Known rows, with every step that occurs:
kedup mipuv dusidor: [-22.3  21.6  -3.2 -10.1   3.5 -20.4  65.1 -16.7   8.7   4.8  54.1 -20.0
   1.6  12.3   1.6   0.8 -20.7   0.8 -15.2   6.4 -29.4]
nodok mipuv dusidor vosa tolez: [-24.0   8.7 -14.3  -2.0 -10.6 -29.4  18.9 -10.7   5.1 -29.9 -37.6 -35.1
 -28.9 -12.5  -1.1  -2.3   1.6  16.2   5.1  -7.4  -2.2]
nodok vosa tolez mipuv dusidor: [-23.0   6.5 -10.3  -3.4  -5.5 -17.8  69.9  -7.0  -2.7 -11.4  27.3 -20.3
 -17.8  -5.4   4.5   1.1 -12.8  10.3  -8.3  -0.7   5.8]
mipuv dusidor vosa tolez: [-17.4  12.7  -7.8  -6.1 -10.3 -25.4  20.4 -35.2  -0.9 -19.2 -27.1 -30.9
 -25.5   0.9   2.2  22.3  -5.1  18.3   1.5  -7.1  17.4]
kedup mipuv dusidor vosa: [-31.0  13.2  -5.2 -15.8   0.8 -28.3  44.4 -25.3  11.1  10.8   7.8 -21.2
 -11.7   7.7  -0.8   3.5 -13.0  10.5 -13.4  -3.5  -7.0]
kedup mipuv: [-15.0  23.8   1.8  -4.5  -5.6 -17.8  55.2 -14.2  14.9 -13.2  40.9  -8.9
   0.7  20.1  11.1   4.8 -15.8   0.3  -8.8   6.4  -6.7]
nodok vosa dusidor mipuv: [-28.6  17.0  16.1   9.0 -17.4  -9.2  48.3  -3.0 -13.8  26.4 -13.5  -7.1
 -25.2  -8.7  -1.3  10.9 -16.1  -2.3  -3.3  -0.5  58.0]
kedup mipuv tolez vosa: [-23.6  43.9  -0.9 -20.7   1.6 -28.2  28.0  -2.2   7.0 -32.0  51.6 -17.2
   4.1  22.9   8.4  -0.4  -5.7 -21.6 -11.5   4.8 -33.7]
vosa dusidor: [-15.6  19.6   1.6  11.4 -13.7 -15.8  38.5 -10.3  -0.5   5.3  34.6 -11.3
  -8.6   1.3   8.4  18.6 -15.1   9.1   0.3   2.4  29.6]
kedup mipuv tolez vosa dusidor: [-28.5  47.1   7.4  -8.5  -1.5 -21.3  28.4   1.2   2.6 -12.7  53.6 -13.6
  -7.6  10.3   4.1   4.7  -9.7 -18.5  -7.0   7.0  -5.9]
lunop mipuv dusidor: [-34.7  17.6  -1.5 -12.2   2.1 -20.3  24.7  -9.9 -12.3  21.8  41.9 -21.6
   7.5  20.2   8.4   1.5  -8.9  -6.4 -13.8  -3.7  -4.3]
nodok vosa: [-18.9  11.7  -9.8   9.3 -16.4 -22.7  71.1 -10.7   1.1   3.8  26.4  -7.5
 -13.7   9.2  10.7   7.8 -11.4   6.2  -6.1   4.4  25.9]
dusidor vosa: [-18.8   8.3  -9.8  -4.8 -14.1 -30.8  16.8 -22.7   6.0  -6.3 -17.9 -16.6
 -12.2   6.7  10.1  16.7  -3.6  14.6  -4.0  -8.5  24.1]
tolez mipuv dusidor vosa: [-30.1  -4.8 -15.3 -21.6   2.6 -35.1  18.8 -10.3   2.6   8.4   7.0 -25.5
  -1.7  -7.7   4.7  -2.0  -8.9  14.9 -16.3 -14.9  -8.4]
tolez mipuv dusidor: [-21.3   3.1 -12.4 -16.3   6.4 -26.5  40.2  -2.5   1.1   2.7  53.8 -23.9
  14.0  -3.2   7.0  -5.0 -16.5   6.9 -17.2  -6.7 -34.1]
mipuv dusidor vosa: [-25.7   5.5 -13.9 -10.2  -4.5 -33.2  27.5 -25.2   0.8  12.6  -4.7 -27.0
  -9.7   2.7   1.4  10.8  -8.2  15.3  -9.1  -9.2   2.7]
tolez mipuv dusidor vosa kedup: [-30.3  -2.6 -19.8  -7.1  -4.5 -33.3  12.9  -1.5   6.8   6.6  -9.7 -43.8
 -16.9 -17.1   8.9   0.0  -5.3  15.1  -6.9 -17.3 -15.6]
vosa dusidor mipuv: [-19.6  20.7  18.9   1.2 -11.6  -8.6   7.8  -6.3 -10.5  10.8  -5.9 -15.0
  -9.9  -7.3   0.4  16.0 -16.3  -2.4  -1.3  -3.1  34.1]
mipuv tolez vosa nodok: [-21.9  46.2   0.9  -6.0 -17.1 -30.1  15.0  -4.2  -4.3 -39.5  44.0 -30.5
  -2.7  30.3  13.7   4.6  -3.2 -11.9   0.0  11.1 -47.1]
mipuv tolez: [-13.1  20.2  -4.9  -5.4  -3.0 -27.6  13.5  -7.1   3.6 -29.2  17.7 -13.0
   9.5   9.8  10.7  12.6  -9.4 -10.0  -4.4   4.9 -19.7]
dusidor mipuv tolez: [-18.9  21.7  10.7 -16.0  -0.9 -20.5 -11.7  -3.7  -6.8 -24.4 -24.2 -17.7
   8.9   0.6   1.4  10.0  -9.9 -21.6  -6.9  -0.6 -14.0]
lunop mipuv: [-28.9  20.5   2.4  -5.6  -8.4 -18.1  12.5  -6.7  -7.0   3.3  30.0 -10.8
   4.9  25.1  17.2   5.1  -4.9  -6.5  -7.2  -3.0  15.5]
vosa kedup mipuv: [-14.0  25.4  -3.5  10.1 -12.7 -17.0  50.3  -3.5  18.8 -15.3  27.8 -26.3
 -16.6  10.8  14.6   8.1 -12.6  -0.2   0.3   5.5 -13.0]

Rows:
[-32.5  19.0  -4.4   2.1 -21.9 -35.0   0.6   9.3  10.9 -43.0 -32.0 -27.0
 -15.9   4.6   9.7 -11.9   3.4   0.3   3.9   9.0 -43.7] | dusidor vosa nodok mipuv tolez
[-34.7  24.3   4.4  -6.4 -13.8 -24.3  50.4 -25.8  10.2   3.2  12.4 -29.4
 -20.5  22.2   3.5   1.0 -14.3  13.9  -8.9   8.2 -30.0] | kedup mipuv dusidor vosa nodok
[-18.4  29.9  -1.8   3.0  -4.8 -21.2  28.6   1.5  18.4 -31.7  15.0 -25.3
  -9.6   5.8  12.4   7.7 -10.1 -15.3  -0.4   8.4 -36.2] | vosa kedup mipuv tolez
[-36.5  16.9   1.5 -12.9  -7.3 -21.3  -7.5 -27.9 -11.5  -2.9 -29.3 -27.7
 -22.7  15.0   7.0  14.7   2.6   6.9  -1.4 -11.9  33.2] | lunop mipuv dusidor vosa tolez
[ -8.2  12.8  -1.2  -4.8  -9.1 -15.8  22.1  -7.3   5.2 -47.0  20.9 -17.0
  -4.5   3.2  16.3  11.2  -9.2   9.5   0.5  -3.8   4.3] | vosa tolez mipuv
[-23.0   9.5 -18.8  -0.6  -1.7 -30.0  50.3   6.9   4.5  -4.1  33.6 -29.7
   1.3  -6.4   0.5 -16.4  -9.5   3.9  -8.0   0.4 -42.5] | nodok mipuv dusidor
[-23.2  38.6   0.1  -3.5  -6.2 -26.0  12.4   0.9  -8.1 -11.0  40.5 -19.2
  -5.4   3.8   5.7  12.4  -5.2 -13.0  -1.7   0.4   3.4] | mipuv tolez vosa dusidor
[-33.3   6.2  -5.4 -12.7 -11.3 -30.7  21.2 -10.5   2.2  -0.3  10.0 -33.0
  -7.9   5.7   8.3  -5.1 -10.4  19.6 -10.7  -3.1 -34.8] | tolez mipuv dusidor vosa nodok
[-21.0  23.5  -4.3  12.8 -25.6 -23.1  41.5   8.0   9.1 -31.0  28.5 -26.9
  -8.8  13.9  13.3 -14.4  -6.2   7.5   4.3  13.6 -44.5] | vosa nodok mipuv
[-12.0  14.6  -2.8  -0.3 -20.1 -23.0   7.5 -31.2   4.3 -36.4 -37.4 -20.6
 -28.0   7.1  11.1  26.8  -0.8  19.7   7.5  -8.3  39.6] | dusidor vosa tolez
[-30.5  14.8  -5.9   8.1 -29.6 -31.5  20.3   0.6  11.8 -26.3 -20.5 -28.0
 -22.7   7.6  11.1 -11.7   1.0  16.2   5.0   3.4 -20.9] | dusidor vosa nodok mipuv
[-19.7  16.0 -13.7  -2.0  -3.9 -31.3  17.9  18.0   9.4 -38.3  11.9 -18.6
   5.7  -4.3   7.7 -11.8  -2.2 -12.9  -1.7   5.5 -43.4] | nodok mipuv tolez
[-25.7  32.4 -15.1 -10.1  -4.0 -38.1  11.0  21.0   2.9 -40.9  31.6 -27.7
   2.7   2.2   6.8 -17.2   4.1 -19.0  -3.3  -0.2 -45.0] | nodok mipuv tolez vosa
[-21.0  39.5   3.4 -10.5  -7.3 -25.6 -23.3  11.2 -10.0 -29.5 -20.9 -44.3
 -13.2  -0.5   4.9   7.9   0.8 -27.6   0.5  -9.3 -24.7] | dusidor mipuv tolez vosa kedup
[-16.5   4.4  -4.4  -9.3 -12.3 -23.6   1.1 -15.6   6.3 -39.7 -27.4 -18.7
 -20.3  -1.4  14.7  13.4  -1.5  18.6   1.0 -13.4  28.6] | dusidor vosa tolez mipuv
[-20.8  34.6  -0.8   2.6 -13.9 -22.0  32.0  -7.2  -7.9   4.7  52.8 -20.4
 -12.8   9.0   8.6  12.7  -8.0   2.9  -1.1  -4.2  25.1] | tolez vosa dusidor
[-20.5  23.4  -9.0   3.1  -3.1 -19.7  61.1  -9.5  12.9   2.6  38.4 -36.9
 -14.9   4.3   5.6   4.1 -16.4   0.4  -6.4   2.5 -36.0] | vosa kedup mipuv dusidor
[-17.8   8.5  -5.4   2.5 -14.9 -16.0  58.1  -4.7   2.3 -30.0  16.8 -10.2
 -21.0   0.7  14.5   6.1  -9.1   9.6  -1.7   0.5  26.5] | nodok vosa tolez mipuv
[-22.4  38.3   6.8 -25.9  -0.6 -26.5 -15.7   1.3 -14.3 -26.5  -6.4 -26.4
   4.6   8.6   1.0   4.7  -3.4 -27.5  -9.3  -6.2 -17.4] | dusidor mipuv tolez vosa
[-32.2   2.5 -19.9  -6.6  -5.2 -37.5  25.7  -0.7   7.0   0.7 -14.6 -32.1
 -13.1 -11.1  -2.5 -13.9  -1.4  12.8  -7.8  -8.1 -18.6] | nodok mipuv dusidor vosa
[-23.9   7.4 -19.0   2.9 -11.6 -32.3  22.9 -16.2   4.9   8.7 -20.3 -44.7
 -27.1  -6.6   5.2  13.5  -5.1  14.9   0.3 -12.7  -3.9] | mipuv dusidor vosa kedup
